Each row comes from the steps of one path. Every step used is in the known rows, and no mark comes twice. Write the path behind each row, first mark first.
Known rows:
memez, vare: [-0.49  1.42  0.38 -1.43  1.81  0.42  1.11  0.40 -1.50  0.62 -1.52 -0.74
 -0.15 -0.60 -3.11  1.24 -0.82  1.11 -2.08  2.00 -1.03 -0.01  1.85  2.71]
memez, vare, buru: [ 0.60  2.46  2.20 -0.98  0.08  2.36 -1.13  0.60  0.87  1.51  0.30 -1.90
 -2.24 -0.57 -1.65  2.52 -3.45  2.35 -2.92  1.42 -4.45 -1.63  0.84  1.75]
sifum, vare, memez: [ 0.60 -3.20  4.24  4.55 -0.39  0.62  0.01 -0.27  0.74 -2.95  0.02 -2.49
 -1.19 -2.91 -1.63 -0.24 -1.81 -3.55 -1.31 -1.97 -3.67 -0.86 -0.61 -0.81]
vokes, zotemu, buru, sipoz: [-3.29 -0.09 -1.79  4.62 -0.55 -2.06 -0.59 -2.23  4.02  1.26 -1.27  2.47
 -2.59 -5.04  0.05  0.72  1.11  3.70 -2.75 -1.98 -4.07  1.46 -1.62  0.07]
memez, vare, sifum, buru, zotemu, vokes: [ 4.98  0.20  5.58 -5.55 -3.71  3.44  1.65 -0.32 -1.39  2.60 -4.63 -2.67
  1.90  4.05 -3.15  2.44 -5.17  2.15  3.79 -3.75 -5.43 -3.23  3.39  0.60]
memez, vare, sifum: [ 1.76  1.32  2.24 -4.57  2.06  2.26  2.29 -1.19  0.08  2.11 -2.66 -1.16
 -0.92  0.59 -4.43  2.81 -3.03  0.18 -0.22  1.77 -2.64  0.15  2.40  1.70]
zotemu, memez, vare, sifum, buru: [ 3.60 -2.12  4.81 -1.46 -0.12  3.61  2.76 -0.03 -1.43  0.22 -4.02 -2.26
 -3.07  0.71 -3.57  0.69 -0.97  0.16 -0.01 -2.67 -5.42  0.43  4.71  0.66]
sifum, buru, zotemu, memez: [ 3.37 -4.25  4.76  3.38 -5.89  1.10 -0.39  2.90 -0.84 -0.75 -1.11 -2.89
 -0.65  0.36 -0.29 -2.42 -0.58  2.02  2.00 -7.48 -2.60 -0.65  0.92 -1.64]
vare, buru, sipoz: [ 1.20  2.28  1.60  2.13 -1.16  3.06 -2.85 -1.13  4.03  2.99  0.33 -0.78
 -1.06  0.01  2.71  1.67 -3.98  0.03  0.40 -1.16 -4.74 -0.22 -1.56 -1.29]
sifum, buru, zotemu, memez, vare: [ 2.97 -2.63  5.27  1.90 -4.14  1.41  0.60  3.24 -2.39 -0.11 -2.48 -3.77
 -0.76 -0.25 -3.20 -0.99 -1.12  3.51  0.17 -5.46 -3.57 -0.61  2.79  0.92]
sifum, vare, zotemu, buru: [ 0.64 -1.43  4.68  3.38 -2.99 -3.48 -1.48  1.04  3.97 -3.86 -1.40  0.09
 -2.93 -2.14 -4.00  3.16 -1.02  2.52 -0.06 -4.37 -3.57 -0.51 -0.87  1.45]
vokes, zotemu, memez, vare, sifum, buru: [ 1.75 -4.47  2.48  0.62 -2.06  3.75  4.03 -0.13  0.66  0.19 -3.36 -0.35
 -4.17 -1.80 -3.08  0.27  0.32  2.92 -2.51 -1.78 -5.77 -0.14  4.32  0.17]
zotemu, buru: [-1.14  1.28  0.79  0.80  1.30 -3.21 -1.36 -0.45  0.37 -0.98 -0.36  0.26
 -2.57 -2.06 -1.84  0.88  1.07  2.17 -1.62 -2.09 -2.08  0.97 -0.77  1.17]
vokes, zotemu, buru, vare, sifum: [-0.09 -1.91  0.11  1.72 -0.03  0.13  0.46 -2.45  4.51  2.02 -2.62 -1.07
 -6.64 -4.74 -1.46  2.30 -1.54  3.91 -2.39 -3.03 -5.18 -1.30 -1.82 -0.35]
zotemu, memez: [ 0.77 -1.28  2.05  2.25  0.67 -1.47 -1.90  1.50 -2.02 -0.48 -1.42 -1.84
 -1.46 -0.55 -0.16 -1.19  1.17  1.63 -1.50 -1.79 -0.52  2.11  2.11 -0.68]
memez, vare, zotemu, buru, sipoz: [-0.84  2.96  3.71  1.80  0.11 -2.46 -2.72 -0.20  2.46  1.12 -2.90 -1.36
 -1.25 -1.67 -4.89  4.00 -3.77  4.40 -0.02 -2.00 -4.60  1.69  1.27  3.43]
zotemu, memez, vare, sifum: [ 2.58 -0.22  3.98 -2.50  2.76  0.94  0.33  0.18 -2.19  1.84 -3.97 -3.00
 -2.25 -0.27 -4.50  1.86 -1.95  1.88 -1.88 -0.10 -2.89  2.19  4.54  1.28]
sifum, buru, sipoz: [ 0.84 -0.74  0.61  2.91 -2.28  3.50  1.66 -1.79  2.39  0.37 -1.62  0.89
  0.35  0.71  2.41 -0.64 -0.48 -3.00  3.36 -3.41 -4.16 -0.46 -0.45 -0.92]
sipoz, vare: [-0.85 -0.20 -1.97  1.99  1.16  1.41 -1.31  0.29  2.87 -2.11  0.53 -2.78
 -3.07 -2.15 -1.93  1.44 -1.22  0.43  0.15  0.61 -0.80 -0.18 -0.68  1.74]
memez, vare, buru, zotemu: [ 2.11  1.74  4.26 -1.00 -3.59  2.41 -1.86  2.28  1.60  2.89  0.63 -3.62
 -0.81 -0.30 -2.57  2.37 -5.82  4.57 -0.88 -1.55 -4.26 -2.58 -0.35  0.93]
vokes, zotemu, buru: [-3.42 -1.12 -1.50  2.84 -0.94 -2.90 -0.11 -0.63  2.46 -0.97  0.19  2.18
 -3.46 -4.78 -1.51  0.08  2.44  4.89 -4.19 -1.11 -2.73  0.41 -1.16  0.54]
sifum, vare: [ 0.77 -1.62  1.48  2.16 -0.92  0.43  1.86 -0.32  1.41 -2.63 -1.75  0.81
 -0.84 -1.43 -0.70  0.96  0.76 -1.70 -0.38 -1.52 -1.75 -1.36 -1.17  0.23]
memez, vare, buru, sipoz: [ 0.48  3.76  2.05  0.79  0.71  3.31 -1.84 -1.07  2.53  3.54 -1.05 -1.47
 -1.34 -0.66 -0.31  3.08 -4.68  1.32 -1.64  0.57 -5.87 -0.40  0.11  1.30]

Which path is each row?
[-0.34  0.79  0.67  3.07  1.69 -2.22 -2.18 -0.63  0.60  0.32 -1.85 -2.36
 -4.68 -3.36 -0.60  1.14 -0.52  2.31 -1.89 -3.88 -3.03 -0.88 -2.10  0.88] : zotemu, buru, vare
[ 5.73 -4.46  6.38  0.27 -5.50  2.94  0.92  1.45  1.07  1.05 -2.46 -3.45
 -1.53  1.60 -1.51 -0.78 -3.12  0.94  4.03 -7.64 -4.21 -0.33  1.77 -2.69] : vare, sifum, buru, zotemu, memez
[ 1.28 -4.01  3.44  5.47 -1.79  4.20 -0.39 -0.59  0.39 -0.73  0.50 -5.11
 -3.29 -2.18  1.33 -2.05 -3.56 -3.46  0.45 -4.99 -5.60 -2.96 -0.83 -1.67] : sifum, buru, vare, memez
[-3.05 -3.30  1.36  7.12  0.08 -1.57 -2.66 -0.98  1.99  0.09  0.45 -3.67
 -6.13 -7.66 -0.95 -0.75 -1.67  3.30 -5.23 -3.35 -5.60 -1.29 -2.09 -0.71] : vokes, zotemu, buru, vare, memez
[ 0.41 -0.15  4.50  5.35 -2.60 -2.45 -2.24 -0.55  5.55 -1.91 -3.03  0.31
 -1.95 -2.28 -2.49  3.76 -2.21  1.20  1.55 -5.10 -5.09  0.61 -1.68  0.75] : sifum, vare, zotemu, buru, sipoz
[ 2.71  0.47  2.68 -1.84 -0.12  5.86  4.02 -3.17  2.52  2.61 -4.09 -0.30
 -0.81  1.32 -2.07  2.28 -3.35 -2.92  3.06 -1.65 -6.46 -0.47  2.23  0.91] : memez, vare, sifum, buru, sipoz
[ 0.02 -2.15  2.76  4.44  1.10  1.31 -2.57 -0.41 -0.45  0.86  0.47 -6.02
 -2.59 -2.93  0.52 -0.75 -4.36 -1.74 -1.04 -2.57 -2.98 -1.44 -0.81 -1.18] : buru, vare, memez
[ 0.35  0.08  2.30  0.73  2.61 -1.17 -0.96  1.96 -3.84  0.17 -2.73 -2.47
 -1.56 -1.31 -3.25  0.36  0.51  3.02 -3.74  0.15 -1.47  1.92  3.68  1.84] : zotemu, memez, vare
[ 3.65 -1.27  5.17  2.87 -6.27  2.45 -1.21  1.72  4.71 -0.41  0.44 -2.19
 -1.58 -1.31 -0.18  2.10 -4.49  1.53  0.74 -4.89 -4.75 -3.76 -3.26 -1.14] : sifum, vare, buru, zotemu
[-1.24 -3.82 -0.31  4.22 -1.52 -0.89 -0.49  1.17 -0.44 -0.27 -0.82  0.09
 -2.33 -3.18 -0.02 -1.82  2.48  4.54 -4.04 -0.71 -0.92  1.32  1.80 -1.38] : vokes, zotemu, memez
[ 1.93 -0.80  4.61  0.93 -1.19 -1.43 -1.63  3.40 -3.22  1.48 -2.53 -4.41
 -0.29 -1.28 -4.15  0.35 -2.10  5.10 -1.55 -3.08 -1.38  1.01  2.60  1.30] : buru, zotemu, memez, vare
[ 1.31  2.32  4.00  3.02  1.31  1.93 -3.64  0.45  0.13  3.04 -2.82 -3.43
 -2.55 -1.55 -0.37  2.11 -3.44  3.07 -3.26 -1.18 -6.25  1.82  2.43  0.44] : zotemu, memez, vare, buru, sipoz
[ 2.99 -0.89  1.76 -1.09  0.95  3.12  0.37 -2.01  1.95  2.97 -2.69 -3.13
 -3.27 -0.06 -0.14  1.90 -3.93 -1.27  1.85 -1.97 -2.38 -1.69 -0.53 -0.90] : buru, vare, sifum
[ 4.21 -0.94  6.31 -2.13 -1.04  0.71 -0.19  1.81 -1.34  3.17 -3.88 -4.95
 -1.19  0.10 -5.48  1.94 -4.72  3.89  0.13 -3.03 -2.67  1.05  3.44  0.24] : buru, zotemu, memez, vare, sifum
[-0.29  0.28  3.21  1.17 -2.08 -3.85 -3.45  1.09  2.67 -1.39  0.26 -0.95
 -1.94 -0.95 -3.20  2.22 -1.87  4.47  0.43 -2.84 -1.98  0.84 -0.14  1.25] : vare, zotemu, buru
[ 4.65 -2.86  7.19  4.89 -5.50  0.78 -3.09  3.17  2.47 -0.64 -1.34 -3.83
 -2.79 -1.78 -0.55  1.04 -3.25  3.22 -0.95 -6.84 -5.35 -1.75 -1.02 -2.01] : sifum, vare, buru, zotemu, memez
[ 2.85  0.31  3.55  0.48 -5.34  2.26 -2.83  1.89  3.02  2.02  1.92 -3.13
 -0.63  0.33  0.30  1.23 -5.33  3.42  1.29 -3.43 -2.99 -2.49 -2.28 -1.46] : vare, buru, zotemu
[ 2.23  0.73  2.85 -1.80 -2.97 -1.76 -3.05  1.06 -2.14  1.99 -1.90 -2.12
  3.36  2.60  0.14  0.81 -2.91  3.66  2.22 -2.88 -0.16 -1.80  0.95 -0.83] : buru, zotemu, vokes
[ 1.71 -0.60 -0.20 -1.31  1.45  3.58  0.03 -1.32  4.44 -0.52 -0.85 -3.14
 -3.74 -0.84 -3.30  3.27 -3.73 -0.70  1.92  0.25 -2.56 -0.12 -0.10  0.93] : sipoz, vare, sifum
[ 0.92  2.30  3.70 -3.14 -0.71 -1.66 -3.37  1.29 -2.25  0.71 -2.93 -2.30
  2.24  3.00 -3.31  3.66 -4.04  4.88  0.32  1.11 -1.51 -1.00  4.60  2.42] : memez, vare, zotemu, vokes
[ 3.24 -1.32  3.48 -0.82 -5.77  0.82 -0.88  1.00 -1.22  0.58 -1.88 -1.72
  2.72  3.66  1.18 -0.46 -1.98  1.89  3.98 -5.60 -2.62 -3.41  0.84 -1.27] : sifum, buru, zotemu, vokes
[ 0.35  0.80 -0.33  2.34 -0.67  3.62 -3.73  0.62  5.30 -1.29  2.26 -3.94
 -4.98 -1.97 -0.45  2.75 -3.80  1.75 -1.06  0.13 -4.28 -1.69 -2.00  0.95] : sipoz, vare, buru
[ 0.54 -2.57  1.77 -0.70  0.56  1.18  1.85 -0.08 -0.08  1.85 -3.51 -1.09
 -3.43 -2.66 -4.30  1.23 -0.58  4.58 -4.20  0.92 -3.53  1.29  4.08  0.45] : vokes, zotemu, memez, vare, sifum
[ 1.80 -2.32  4.31  2.65 -2.63 -2.10 -4.05  3.00 -0.27 -0.80 -0.63 -3.02
 -0.95  0.50 -1.80  0.50 -1.88  3.82  0.60 -2.47 -0.31  1.73  3.02 -0.58] : vare, zotemu, memez
[-0.43  1.48  3.17  2.95 -1.73 -2.72 -3.87 -0.37  4.07  0.65 -1.29 -0.60
 -1.02 -1.07 -1.64  3.08 -3.24  3.07  1.81 -3.66 -3.27  2.01 -0.44  0.80] : vare, zotemu, buru, sipoz
[ 1.39  0.60 -0.28  0.39  1.96  4.46 -0.62 -2.73  6.17  1.80 -2.15 -2.95
 -2.81 -1.07 -1.99  3.70 -4.79 -1.91  3.21 -0.45 -3.73  1.07 -0.53  0.32] : buru, sipoz, vare, sifum
[ 2.14 -0.62  3.20  2.38 -2.53  2.51 -0.50  0.19  3.85 -1.70 -0.07 -0.31
 -2.90 -1.14  0.50  2.18 -1.86 -0.54 -1.35 -1.84 -4.88 -2.68 -2.13 -0.51] : sifum, vare, buru
[-1.35 -2.06  0.84  4.33  1.69  1.64 -3.31  0.15  2.15 -2.48  2.39 -5.68
 -3.22 -3.60 -2.76  0.37 -3.83 -1.41 -0.98  0.23 -3.12  0.11 -0.46  0.62] : sipoz, vare, memez
[-1.08  0.86 -1.86  3.80  1.62  2.33 -1.81 -1.32  4.26 -0.07 -0.84 -2.35
 -2.00 -2.21 -0.52  2.13 -2.58 -0.89  1.45 -0.20 -2.37  1.03 -1.23  1.08] : buru, sipoz, vare
[ 4.20  0.06  5.99  0.72 -5.76  0.79 -3.49  1.49  1.94  0.41 -1.96 -2.63
  0.60  1.50  0.60  2.72 -4.75  3.15  0.83 -4.90 -5.26 -4.63 -1.28 -1.29] : sifum, vare, buru, zotemu, vokes
[ 2.14  0.55  3.20  4.53 -2.00  3.43 -1.15 -1.28  5.57  0.45 -1.58  0.13
 -1.76 -1.51  1.86  2.74 -2.95 -1.84  0.12 -2.72 -6.55 -1.49 -2.76 -1.12] : sifum, vare, buru, sipoz
[ 1.65 -2.70  3.95  2.54 -4.33 -0.06 -0.27  1.44  3.51 -3.01 -1.17 -0.22
 -0.42 -0.01 -2.25  2.33 -2.24  0.16  1.84 -2.12 -1.46 -1.45 -0.24  0.33] : sifum, vare, zotemu
[ 5.50 -1.45  5.12 -4.13 -5.50  3.01  0.54 -0.69  0.45  2.06 -3.00 -2.14
  1.96  4.82 -0.10  1.01 -4.50  0.85  5.84 -5.85 -4.27 -3.23  1.72 -2.16] : vare, sifum, buru, zotemu, vokes
[ 4.32 -1.54  4.91 -3.61 -4.57  5.09  3.79  0.11  1.62  1.87 -2.28 -2.29
 -0.33  1.81 -4.35  1.56 -4.80  0.46  3.88 -3.90 -4.72 -2.72  1.51  0.84] : memez, vare, sifum, buru, zotemu
[-1.64 -2.28  0.31  2.73  0.40 -0.68  0.46  1.64 -1.91  0.18 -2.02 -0.67
 -2.58 -4.06 -2.82 -0.41  1.81  5.95 -6.34  1.11 -1.92  1.17  3.35  1.31] : vokes, zotemu, memez, vare
[ 2.81  3.36  5.03 -2.82 -3.00  1.04 -4.13  1.74 -1.37  3.43 -1.53 -4.21
  1.38  1.99 -1.49  3.03 -6.41  6.16 -0.68 -1.56 -4.76 -3.35  1.45  1.03] : memez, vare, buru, zotemu, vokes
[ 2.66 -4.20  5.91  4.85 -3.41 -1.72 -2.21  3.02  1.26 -3.42 -2.64 -2.20
 -1.96 -0.83 -2.30  1.50 -1.10  2.01  0.06 -3.92 -2.04  0.42  1.85 -0.24] : sifum, vare, zotemu, memez
[-1.33 -0.76  0.94  6.20  2.09  2.65 -3.84 -1.39  3.86 -0.37  0.70 -5.55
 -2.42 -3.96 -1.47  0.90 -5.18 -2.66  0.49 -0.61 -4.45  1.32 -0.90  0.20] : buru, sipoz, vare, memez
